Each row was made from one walk, in order. Every step used is in the known rows, and no mark comes twice. Write each row's walk.
Known rows
nineve faka fugon lize: [-1.30  2.72 -0.30 -0.08  0.21  1.45  0.01  3.25  1.03 -0.84 -3.42 -0.60
  0.19  1.55  0.84 -0.04  3.16 -3.62 -0.01 -0.70 -0.88 -1.05]
nineve faka fugon: [-2.08  2.75  0.24 -0.72  0.05  2.72  0.81  2.07  0.45 -0.80 -2.22  0.76
 -0.84  0.86  1.33 -0.81  1.56 -2.52 -0.94 -0.40 -0.26 -0.33]
lize nineve danak: [ 1.15  0.35  2.14  0.27 -1.38  1.01 -0.02 -0.36 -0.72 -1.43  1.64 -2.05
  0.63  0.11  0.53 -1.33  0.53 -1.65  0.32  1.15 -0.84 -4.39]
nineve lize fugon faka: [ 1.13  0.40  0.00 -0.16  0.05  1.77 -0.89 -0.64 -1.68 -0.83 -3.30 -0.75
  0.57  0.75 -0.61 -0.79  3.40  0.11  0.12 -0.58 -2.44 -2.54]
fugon genosu: [-1.60 -0.92 -1.89 -1.72  2.09  1.66  0.03  0.42 -1.39  0.02 -0.27 -1.51
  0.87  0.40 -0.76 -1.27 -0.63 -0.87 -0.21  0.93 -0.92 -1.04]
danak fugon faka: [ 1.13 -0.36 -2.25 -1.92 -0.47  2.96  0.72 -1.05 -2.11  0.52 -0.28 -0.92
  0.85  1.03  1.24 -1.27  2.92 -0.01 -0.21  0.91 -2.70 -1.03]
fugon danak nineve: [ 0.57 -2.53 -1.02  0.90 -0.36  2.32  0.35 -0.21 -1.84  0.65 -0.33 -2.42
  3.05 -2.21  1.13  1.62  0.57  0.38  0.81  0.83 -1.93 -0.99]
lize fugon: [ 0.84  1.63 -0.36 -1.75  1.67  1.00 -1.09  0.91 -2.21 -0.06 -1.12 -1.12
  1.32 -0.59  0.92  1.09  1.21 -1.97  0.38  0.11 -1.35 -2.75]
danak nineve faka fugon: [-1.59  1.91 -0.02 -0.45 -0.47  3.14 -0.16  2.43  0.36  0.71 -2.84  0.34
  0.61  0.12  2.67  0.45  1.50 -1.86  0.91 -0.47 -1.62  0.58]
lize nineve danak fugon: [ 1.95  0.18  1.52 -0.63 -1.75  2.35  0.77 -1.19 -1.44 -0.34  3.02 -2.94
  0.87  1.39  1.85 -1.65  1.83 -1.96  0.34  1.84 -2.45 -3.80]
genosu fugon lize nineve faka: [-1.56  2.65  1.68  0.80 -0.28 -0.30  0.53  1.71 -0.61 -3.32 -1.29 -3.08
 -0.06  1.07 -1.64 -0.53  3.67 -1.78  2.25  1.32 -2.85 -2.22]
faka nineve lize fugon: [-0.30  1.62  0.75  1.50  0.24  1.42 -1.14 -2.17 -1.28 -0.16 -1.23 -0.90
 -0.01 -0.41 -0.27  1.25  2.29 -1.04  2.14  0.60 -1.48 -0.68]
buzav genosu fugon lize nineve: [-1.04  1.17  0.03  0.45  0.83  0.12 -0.62 -0.41 -0.75 -1.72 -1.38 -4.03
  1.54 -0.72 -1.14  0.78  3.89 -0.11  1.55  2.06 -4.06 -2.44]
nineve faka fugon genosu: [-3.50  1.31 -1.07 -2.10  1.02  3.77  0.53  1.84  0.72 -0.50 -1.64 -0.11
 -0.68  1.26 -0.22 -2.04  0.57 -2.65 -1.05  0.16 -1.05 -0.10]
buzav genosu fugon danak nineve: [-1.51 -2.52 -1.86  1.82 -0.43  3.38 -0.64 -0.68 -1.97 -0.26 -1.23 -2.71
  3.58 -3.20  0.14  1.87  3.33  1.94  0.76  1.98 -4.45 -0.52]
buzav genosu fugon faka nineve danak: [-1.86  0.01 -1.07  2.34 -2.43  5.09 -3.79 -2.57 -0.35 -1.90 -0.50  0.19
  0.02 -2.33 -0.32 -0.43  5.96  0.88  0.25  2.41 -3.20 -1.95]
danak nineve: [ 0.54 -0.37 -0.82 -0.06  0.94  1.24 -0.35  0.88 -1.58  1.25 -1.24 -1.47
  2.21 -0.70  2.20  1.32  0.43  0.10  1.97  0.11 -1.71 -0.09]
nineve lize fugon genosu: [-0.98 -0.27 -0.40 -0.78  2.07  1.78 -0.60 -0.11 -1.66 -0.33 -2.04 -2.33
  1.09  1.44 -1.59 -1.30  1.04 -1.22  0.27  0.41 -2.72 -1.72]
lize fugon genosu: [-0.94  0.47 -1.43 -2.80  2.35  2.17 -1.54  0.76 -1.56 -0.01 -0.60 -2.27
  1.42 -0.42 -0.48 -0.45  0.26 -2.23  0.23  0.93 -2.18 -2.61]
fugon danak nineve faka: [-0.41 -1.74 -1.00  0.75 -2.19  2.69  0.58  0.54 -0.94 -0.85 -1.73 -1.91
  1.77 -1.37  1.09  1.12  1.04 -0.54  0.82 -0.09 -2.33 -1.33]
fugon danak nineve lize: [ 0.54 -3.17 -0.14  2.76 -1.02  1.68  1.39 -1.04 -1.86  0.50 -1.90 -2.47
  2.84 -0.30  0.06  0.82  1.46  1.00  1.30  0.20 -2.48 -0.19]
fugon faka: [ 0.33  0.01 -1.44 -1.12  0.00  1.77 -0.05 -0.45 -1.39 -0.59 -1.47 -0.20
  0.18 -0.31  0.03 -0.82  1.90  0.40 -0.21  0.15 -0.77 -1.70]
genosu fugon faka: [-0.95  1.01 -0.33 -0.08  1.09  1.96  0.08  0.48 -2.60 -1.54 -0.63  0.33
  0.35 -0.41 -0.92 -1.25  3.76  1.28  0.37  1.37 -1.72 -0.93]

Which walk is each row?
[-0.45  0.02 -0.43  2.20 -1.15  2.48 -0.26 -3.38 -0.82 -0.34 -1.73  0.34
 -1.06  0.21 -0.82 -0.57  2.98  1.18  1.72  0.21 -0.89  0.50] => fugon faka nineve lize
[ 0.82  1.80  2.40  0.88 -0.69  1.47 -0.39  1.71  1.02 -0.67  0.47 -2.26
  1.03  0.64  0.99 -1.35  3.00 -3.48  0.48  1.01 -1.12 -3.96] => faka fugon lize nineve danak
[-1.95  1.41 -0.37  1.45  0.26  3.01 -0.89 -1.67 -1.97 -1.08  0.26  0.61
 -0.51 -1.83 -0.84 -0.32  4.04  0.90  2.21  2.19 -1.47  0.20] => genosu fugon faka nineve
[-3.31  2.01  0.67 -2.35  0.16  3.30  1.39  0.42  1.01 -1.21 -0.39 -1.53
 -1.29  0.82 -0.64 -2.50 -0.17 -2.59  0.00  1.08 -1.61 -1.54] => lize nineve faka fugon genosu
[-1.76  3.26  1.80 -1.09 -0.80  2.18  1.74  0.62  0.57 -1.45 -0.61 -0.76
 -1.23  0.54  0.96 -1.11  0.75 -2.48  0.30  0.48 -1.01 -1.70] => lize nineve faka fugon
[-0.17  2.43  1.07 -0.44  1.45  0.72  1.15  1.06  0.32  0.32 -0.39 -2.37
  1.08  0.14  0.66  0.06  2.26 -2.52  1.26  0.73 -1.11 -2.26] => faka fugon lize nineve
[-1.68  0.13 -1.97 -0.31  0.30  2.96 -1.44 -0.95 -1.52 -1.55 -2.56 -0.37
  0.66 -1.27 -0.75 -0.59  4.56  2.00 -0.56  1.48 -3.50 -1.31] => buzav genosu fugon faka
[ 1.93  0.34  1.66  0.92 -1.11 -0.02 -0.71  0.69  0.01 -1.50  0.19 -3.64
  1.29  0.89  0.31 -0.77  2.10 -2.70  1.18  1.09 -1.38 -4.79] => fugon lize nineve danak
[-0.47 -1.25 -0.32  0.82  0.13  3.97  0.90  0.87 -0.94  1.49 -0.21 -1.19
  2.97 -2.35  1.82  1.09  1.35 -0.55  0.52  0.75 -1.35 -0.42] => faka fugon danak nineve
[ 1.47 -0.37  0.00 -0.40 -0.94  2.65 -0.29  0.25 -1.70  0.33  1.70 -1.34
  1.23  1.80  2.27 -1.36  2.17 -2.05 -0.83  1.16 -1.76 -2.37] => nineve danak fugon
[-2.09  0.63 -1.17  0.42  1.07  1.70 -0.83  0.00 -1.86 -1.11 -1.37 -1.02
  1.16 -0.88 -0.41  0.51  3.00  0.97 -0.31  1.64 -2.89 -0.70] => buzav genosu fugon
[ 0.73  0.75  0.98  0.41  1.09  0.51 -0.35  0.09 -2.05 -0.47 -2.46 -1.26
  1.13  0.87 -0.24  0.32  1.86 -1.14  0.67 -0.55 -2.02 -1.77] => nineve lize fugon
[-0.32 -1.21 -0.99 -0.55  1.40  2.25 -1.42  0.11 -1.74  1.10 -2.79 -2.91
  2.33  0.58 -0.35  0.07  1.06 -0.73  2.25  0.34 -4.21 -0.65] => danak nineve lize fugon genosu
[ 0.18  0.24 -0.31  1.41 -2.40  3.81 -2.49 -1.78 -0.36 -0.79  0.50  0.62
 -0.74 -1.27  0.70 -0.65  3.10 -0.84  0.66  1.14 -0.66 -2.33] => fugon faka nineve danak
[-1.22 -0.34 -0.13  0.50  0.59  3.46  1.67  0.46 -0.84  0.22  0.60 -0.53
  1.72 -1.48  0.43 -0.08  1.39 -1.14 -1.51  0.90  0.09 -1.12] => faka fugon danak
[-2.50 -1.65 -1.70  1.70 -2.40  4.06 -0.50 -0.10 -1.13 -1.93 -2.78 -2.58
  2.20 -2.23  0.08  1.36  3.70  0.91  0.30  1.53 -4.86 -0.73] => buzav genosu fugon danak nineve faka
[ 2.31 -0.47 -0.63  0.13 -0.81  1.37 -1.10  1.58 -1.28  0.42  0.32 -2.79
  2.21  2.59  1.79 -0.61  3.76 -3.15 -0.01  1.03 -2.63 -2.82] => nineve danak fugon lize
[ 0.10  1.92 -1.22 -0.87 -0.35  3.13 -2.75 -2.00 -1.23 -0.17 -0.95 -0.05
 -0.45 -2.40  0.51  1.28  3.36 -0.89  1.78  0.66 -1.78 -2.23] => lize fugon faka nineve
[ 1.14 -1.55 -0.94  0.06 -0.25  2.71 -1.04  0.16 -2.26  0.34 -0.50 -3.17
  3.66 -2.94  1.51  2.40  1.69 -0.85  1.26  0.91 -2.89 -2.84] => lize fugon danak nineve
[-0.52  1.97  1.68  0.85  1.45 -1.00  0.97  0.87 -1.57 -1.55  0.25 -3.45
  1.29  0.14 -1.59 -0.15  3.17 -1.02  2.55  2.10 -2.44 -2.18] => genosu fugon lize nineve
[-0.05  0.51  1.03  1.91 -1.11  1.23 -2.03  0.18 -0.31 -2.19 -0.67 -3.82
  1.62 -0.13 -0.72 -0.44  4.85 -1.11  0.70  2.33 -4.16 -4.50] => buzav genosu fugon lize nineve danak
[ 0.14  1.76  0.67 -0.51 -0.96 -0.44  0.70  0.79  0.53 -2.29 -2.08 -3.31
 -0.31  1.09 -0.36  0.14  1.69 -2.71  1.80 -0.09 -2.12 -2.98] => fugon lize nineve faka
[ 1.56  0.46 -0.24 -1.20  0.31  0.23  1.44 -0.43 -1.33  0.39  0.88 -4.74
  1.53  1.51  1.05  0.07  2.52 -2.22  1.97  1.19 -3.11 -2.32] => danak fugon lize nineve
[-0.67  1.30  0.04  1.24  2.29 -0.27 -0.34  2.48 -1.84 -1.16 -1.13 -1.94
  1.81  0.46 -0.96  0.22  4.00 -1.15  1.51  1.06 -1.91 -0.95] => genosu fugon lize
[-0.37  0.46 -0.81 -0.37 -0.92  1.46 -0.20  1.39 -0.76 -0.46 -2.71 -0.77
  0.54  0.03  1.88  0.87  0.71 -1.20  1.81 -0.52 -2.07 -0.01] => danak nineve faka
[-1.27  0.58  0.53  2.72  0.21  1.14  0.22 -2.57 -1.00 -0.06 -1.04 -0.27
 -0.52  0.59 -0.39  0.54  1.38  0.17  1.90  0.28 -0.50  0.92] => faka nineve lize
[ 0.05 -1.79 -1.41 -1.64 -0.15  3.83 -0.43  0.04 -1.46  0.63  1.94 -2.12
  1.25  2.31  0.82 -2.55  1.04 -2.35 -1.16  1.96 -2.83 -2.48] => nineve danak fugon genosu
[ 2.38 -0.44  0.85 -1.15 -2.84  3.69  0.22 -2.07 -1.30 -0.64  2.08 -2.27
  0.32  0.94  1.42 -2.56  2.99 -0.93 -0.14  1.72 -3.06 -4.22] => lize nineve danak fugon faka
[ 0.47 -1.16  0.12  1.65  0.23  0.69  0.25  0.00 -1.60  0.93 -2.83 -1.34
  1.77  0.84  0.82  0.49  1.10  0.83  2.06 -0.47 -2.18  0.62] => danak nineve lize
[ 1.56  0.11  0.45  0.62  0.59  0.89 -1.30  0.34 -2.11  0.76 -3.10 -1.97
  2.21  0.08  1.27  1.28  2.05 -0.37  2.39 -0.61 -3.28 -0.87] => danak nineve lize fugon
[-0.89  0.81 -1.46  0.44 -0.66  2.74 -1.33 -2.43 -0.84 -0.05 -0.56  0.42
 -0.72 -1.47  0.15  0.49  2.37  0.28  1.84  0.90 -0.61 -0.38] => fugon faka nineve
[-2.16  0.53 -0.04  0.31 -1.13  3.74  1.68  1.30  0.16 -1.20 -1.04 -0.13
  0.51 -0.44  0.50 -0.56  1.67 -2.32 -1.72  0.35 -0.61 -1.27] => nineve faka fugon danak
